Every row comes from one small tree of marks. Brackets hold a mark, then the marks that hang from it, in alphabetical order. Every link used is in the known rows. Which tree was each row made from?
Known rows
(nilem (pekom datek lali leresi (nonas ratiz))): [-0.12  0.03  0.03  0.17 -0.22 -0.43 -0.15  0.19  0.05  0.44 -0.60 -0.14
 -0.54  0.10  0.09 -0.17 -0.09  0.39 -0.21 -0.20 -0.21  0.55]
(pekom lali leresi nonas): [-0.25 -0.14  0.13  0.22 -0.17 -0.40 -0.15  0.22  0.10  0.35 -0.50 -0.17
 -0.36  0.12  0.04  0.02 -0.17  0.32 -0.21 -0.15 -0.11  0.33]
(nilem (pekom (leresi sapa) (nonas (ratiz lali)))): [-0.19  0.16  0.15  0.21 -0.23 -0.26 -0.06  0.24 -0.05  0.37 -0.54 -0.13
 -0.46  0.14  0.03 -0.22  0.05  0.24  0.11  0.01 -0.02  0.24]
(nilem (pekom (datek fidod) (lali (ratiz nonas)) (leresi sapa))): [-0.02  0.15  0.29  0.36 -0.05 -0.25  0.02  0.08  0.21  0.47 -0.75 -0.26
 -0.45  0.22  0.00 -0.27 -0.06  0.29 -0.06 -0.29 -0.20  0.28]
(nilem (pekom (datek fidod) lali (leresi sapa) (nonas ratiz))): [ 0.03  0.13  0.14  0.24 -0.07 -0.38 -0.09  0.12  0.20  0.41 -0.79 -0.39
 -0.58  0.07  0.07 -0.27  0.01  0.35 -0.14 -0.22 -0.22  0.31]
(nonas (pekom datek lali) (ratiz (leresi sapa))): [-0.14  0.16  0.06  0.05 -0.12 -0.30 -0.15  0.07 -0.08  0.33 -0.57 -0.19
 -0.38  0.02  0.15 -0.22  0.05  0.13  0.04 -0.08 -0.03  0.15]
(sapa leresi): [-0.20 -0.01  0.03  0.11 -0.17 -0.09 -0.21  0.21 -0.04  0.33 -0.12 -0.09
 -0.08  0.06  0.25 -0.10 -0.26  0.16  0.07  0.08 -0.01  0.13]
(datek fidod pekom): [-0.12  0.12  0.17  0.18 -0.03 -0.13 -0.30  0.14  0.06  0.34 -0.15 -0.26
 -0.21  0.05  0.20 -0.32 -0.12  0.10  0.09 -0.06  0.09  0.02]
(lali pekom ratiz): [-0.12  0.10  0.06  0.23 -0.08 -0.17 -0.12  0.16 -0.08  0.27 -0.26  0.08
 -0.01  0.15  0.09 -0.20 -0.01  0.00 -0.16  0.04  0.08  0.13]
(pekom lali (leresi sapa)): [-0.15 -0.05  0.20  0.30 -0.09 -0.34 -0.17  0.13  0.11  0.32 -0.51 -0.29
 -0.26  0.17  0.05 -0.06 -0.15  0.29 -0.07 -0.12 -0.10  0.04]
(pekom (lali ratiz)): [-0.22  0.01  0.12  0.31 -0.11 -0.21 -0.08  0.17 -0.03  0.23 -0.33 -0.06
 -0.15  0.20  0.12 -0.11 -0.05  0.16 -0.16  0.03 -0.05  0.20]
(pekom (datek fidod) (lali ratiz) (leresi sapa) nonas): [ 0.07  0.03  0.22  0.34  0.00 -0.38  0.07  0.12  0.26  0.37 -0.83 -0.39
 -0.38  0.15  0.02 -0.10 -0.09  0.27 -0.32 -0.26 -0.23  0.29]
(lali (pekom datek (leresi sapa) nonas)): [ 0.06  0.00  0.21  0.11 -0.06 -0.41 -0.13  0.17  0.17  0.43 -0.65 -0.21
 -0.21  0.10 -0.03 -0.08 -0.19  0.19 -0.25 -0.24 -0.05  0.22]
(nilem (pekom (datek fidod) lali leresi (nonas ratiz))): [-0.06  0.07  0.05  0.23 -0.13 -0.36 -0.11  0.17  0.16  0.45 -0.67 -0.28
 -0.63  0.05  0.11 -0.26 -0.03  0.35 -0.21 -0.25 -0.23  0.50]
(nilem (pekom lali (nonas ratiz))): [-0.23  0.05  0.08  0.17 -0.24 -0.28 -0.21  0.21 -0.04  0.28 -0.43 -0.03
 -0.43  0.08  0.11 -0.22  0.08  0.28 -0.06  0.08 -0.04  0.33]
(datek fidod (pekom lali leresi nonas)): [-0.12 -0.03  0.10  0.24 -0.07 -0.33 -0.23  0.14  0.19  0.43 -0.53 -0.29
 -0.47  0.07  0.06 -0.16 -0.05  0.27 -0.13 -0.29 -0.09  0.28]
(ratiz leresi nonas): [-0.38  0.07  0.27  0.11 -0.28 -0.13 -0.09  0.27 -0.09  0.37 -0.26 -0.01
 -0.19  0.17  0.11 -0.10 -0.21  0.07  0.23  0.01  0.14  0.17]
(nonas ratiz): [-0.25  0.14  0.08  0.17 -0.16 -0.14 -0.14  0.21 -0.13  0.20 -0.17 -0.11
 -0.18  0.07  0.21 -0.21 -0.11  0.12  0.00  0.17  0.08  0.13]
(nonas (pekom lali leresi) ratiz): [-0.30  0.04 -0.10  0.15 -0.09 -0.33 -0.21  0.08 -0.11  0.29 -0.40 -0.09
 -0.46 -0.03  0.14 -0.19  0.04  0.26 -0.15 -0.09 -0.10  0.26]
(nonas (pekom (datek fidod)) (ratiz lali (leresi sapa))): [-0.16  0.32  0.14  0.06 -0.06 -0.14 -0.06  0.13 -0.05  0.38 -0.51 -0.26
 -0.41 -0.01  0.13 -0.35  0.09 -0.01  0.21 -0.06  0.07  0.10]

Which tree is each row?
[-0.10  0.25  0.14  0.24 -0.07 -0.18 -0.05  0.15  0.06  0.36 -0.58 -0.31
 -0.47  0.08  0.03 -0.28  0.09  0.13  0.09 -0.11  0.04  0.16] => (datek fidod (pekom (leresi sapa) (nonas (ratiz lali))))
[-0.04 -0.04  0.23  0.25 -0.06 -0.39 -0.15  0.14  0.17  0.40 -0.58 -0.35
 -0.28  0.17  0.05 -0.05 -0.27  0.33 -0.16 -0.23 -0.17  0.15] => (pekom datek lali (leresi sapa))
[ 0.02  0.25  0.12  0.24  0.03 -0.19 -0.01  0.13  0.11  0.42 -0.62 -0.29
 -0.35  0.11 -0.04 -0.31  0.00  0.04 -0.10 -0.21 -0.02  0.19] => (nonas (ratiz (lali (pekom (datek fidod) (leresi sapa)))))
[-0.04  0.15  0.05  0.16  0.08 -0.34 -0.14  0.00  0.12  0.35 -0.67 -0.40
 -0.52 -0.05  0.10 -0.28  0.03  0.25 -0.18 -0.22 -0.18  0.17] => (nonas (pekom (datek fidod) lali (leresi sapa)) ratiz)
[-0.10  0.22  0.09  0.10 -0.03 -0.26 -0.13  0.03  0.04  0.34 -0.62 -0.32
 -0.45 -0.03  0.15 -0.31  0.11  0.09  0.05 -0.12 -0.05  0.10] => (nonas (pekom (datek fidod) lali) (ratiz (leresi sapa)))
[-0.10 -0.06  0.18  0.11 -0.16 -0.39 -0.11  0.26  0.10  0.43 -0.45 -0.21
 -0.28  0.08  0.11 -0.01 -0.36  0.30 -0.23 -0.20 -0.12  0.40] => (pekom datek leresi nonas)
[-0.14  0.23  0.27  0.30 -0.11 -0.10 -0.01  0.07  0.05  0.38 -0.61 -0.18
 -0.33  0.24  0.03 -0.28  0.11  0.03  0.22 -0.14  0.08  0.05] => (datek fidod (pekom (lali (ratiz (leresi sapa) nonas))))
[ 0.00 -0.01  0.26  0.13 -0.10 -0.40 -0.08  0.21  0.14  0.39 -0.58 -0.32
 -0.25  0.10  0.07 -0.03 -0.32  0.30 -0.16 -0.16 -0.12  0.22] => (pekom datek (leresi sapa) nonas)
[ 0.05  0.20  0.26  0.27  0.05 -0.20  0.08  0.08  0.18  0.42 -0.70 -0.20
 -0.23  0.17 -0.06 -0.23 -0.09  0.06 -0.18 -0.26 -0.03  0.20] => (lali (pekom (datek fidod) (leresi sapa)) (ratiz nonas))
[-0.13  0.15  0.01  0.15 -0.12 -0.23 -0.06  0.22 -0.04  0.43 -0.44 -0.04
 -0.31  0.12  0.00 -0.20 -0.10  0.08 -0.16 -0.19  0.00  0.43] => (nonas (ratiz (lali (pekom datek leresi))))
[-0.19  0.14  0.25  0.26 -0.15 -0.14  0.09  0.17  0.09  0.42 -0.59 -0.14
 -0.34  0.21  0.06 -0.17 -0.11  0.08 -0.02 -0.20 -0.03  0.37] => (pekom (datek fidod) (lali (ratiz leresi nonas)))
[-0.04  0.00  0.19  0.03 -0.08 -0.30 -0.21  0.24  0.10  0.37 -0.41 -0.05
 -0.14  0.05  0.03 -0.12 -0.18  0.11 -0.27 -0.11  0.06  0.33] => (lali (pekom datek nonas))
[-0.17  0.16  0.02 -0.02 -0.06 -0.22 -0.21  0.13 -0.12  0.27 -0.23 -0.10
 -0.28 -0.09  0.22 -0.27 -0.09  0.15 -0.12  0.03  0.01  0.25] => (nonas (pekom datek) ratiz)
[-0.11  0.15  0.03  0.01 -0.24 -0.30 -0.08  0.23 -0.07  0.40 -0.51 -0.01
 -0.27  0.07  0.10 -0.17 -0.05  0.01 -0.11 -0.09  0.08  0.39] => (lali (pekom datek (nonas (ratiz leresi))))
[-0.18  0.05 -0.07  0.10 -0.06 -0.37 -0.19  0.08 -0.04  0.36 -0.48 -0.15
 -0.47 -0.03  0.14 -0.17 -0.07  0.29 -0.24 -0.21 -0.18  0.40] => (nonas (pekom datek lali leresi) ratiz)
[-0.05  0.04  0.27  0.11 -0.05 -0.24 -0.12  0.25  0.18  0.34 -0.40 -0.30
 -0.24  0.00  0.13 -0.16 -0.25  0.19 -0.17 -0.08 -0.01  0.26] => (pekom (datek fidod) nonas)
[-0.03  0.16  0.29  0.11 -0.09 -0.22 -0.04  0.23  0.16  0.49 -0.66 -0.22
 -0.27  0.13 -0.07 -0.21 -0.01 -0.06  0.06 -0.19  0.11  0.18] => (ratiz (lali (pekom (datek fidod) nonas)) (leresi sapa))
[-0.06 -0.03  0.18  0.21 -0.10 -0.40 -0.24  0.11  0.13  0.38 -0.61 -0.26
 -0.36  0.14  0.02 -0.09 -0.07  0.30 -0.07 -0.21 -0.07  0.15] => (datek (pekom lali (leresi sapa) nonas))
[-0.08  0.10  0.04  0.11 -0.01 -0.38 -0.17  0.03  0.01  0.33 -0.61 -0.26
 -0.44 -0.02  0.09 -0.18 -0.02  0.29 -0.19 -0.17 -0.16  0.21] => (nonas (pekom datek lali (leresi sapa)) ratiz)
[-0.01  0.04  0.24  0.13 -0.08 -0.34 -0.07  0.23  0.14  0.47 -0.65 -0.15
 -0.26  0.14 -0.13 -0.08 -0.13  0.13 -0.17 -0.24  0.00  0.30] => (ratiz (lali (pekom datek (leresi sapa) nonas)))
[-0.13  0.02  0.21  0.19 -0.10 -0.31 -0.11  0.22  0.08  0.40 -0.58 -0.09
 -0.24  0.15 -0.12 -0.08 -0.02  0.10 -0.07 -0.12  0.06  0.16] => (ratiz (lali (pekom (leresi sapa) nonas)))
[ 0.01 -0.01  0.20  0.28 -0.08 -0.42  0.05  0.15  0.15  0.35 -0.78 -0.24
 -0.31  0.21  0.02  0.00 -0.15  0.30 -0.32 -0.21 -0.22  0.34] => (pekom datek (lali ratiz) (leresi sapa) nonas)
[-0.25  0.23  0.05  0.05 -0.15 -0.22 -0.17  0.10 -0.20  0.26 -0.36 -0.11
 -0.28  0.00  0.22 -0.27  0.09  0.04  0.21  0.11  0.10 -0.04] => (nonas pekom (ratiz (leresi sapa)))
[ 0.11  0.06  0.22  0.16  0.03 -0.37 -0.11  0.15  0.27  0.45 -0.70 -0.34
 -0.28  0.06 -0.02 -0.17 -0.14  0.15 -0.25 -0.28 -0.06  0.18] => (lali (pekom (datek fidod) (leresi sapa) nonas))
[-0.05  0.16  0.19  0.17 -0.14 -0.29  0.01  0.15  0.13  0.33 -0.77 -0.38
 -0.44  0.10  0.08 -0.18  0.00  0.13 -0.03 -0.11 -0.06  0.22] => (pekom (datek fidod) lali (nonas (ratiz (leresi sapa))))
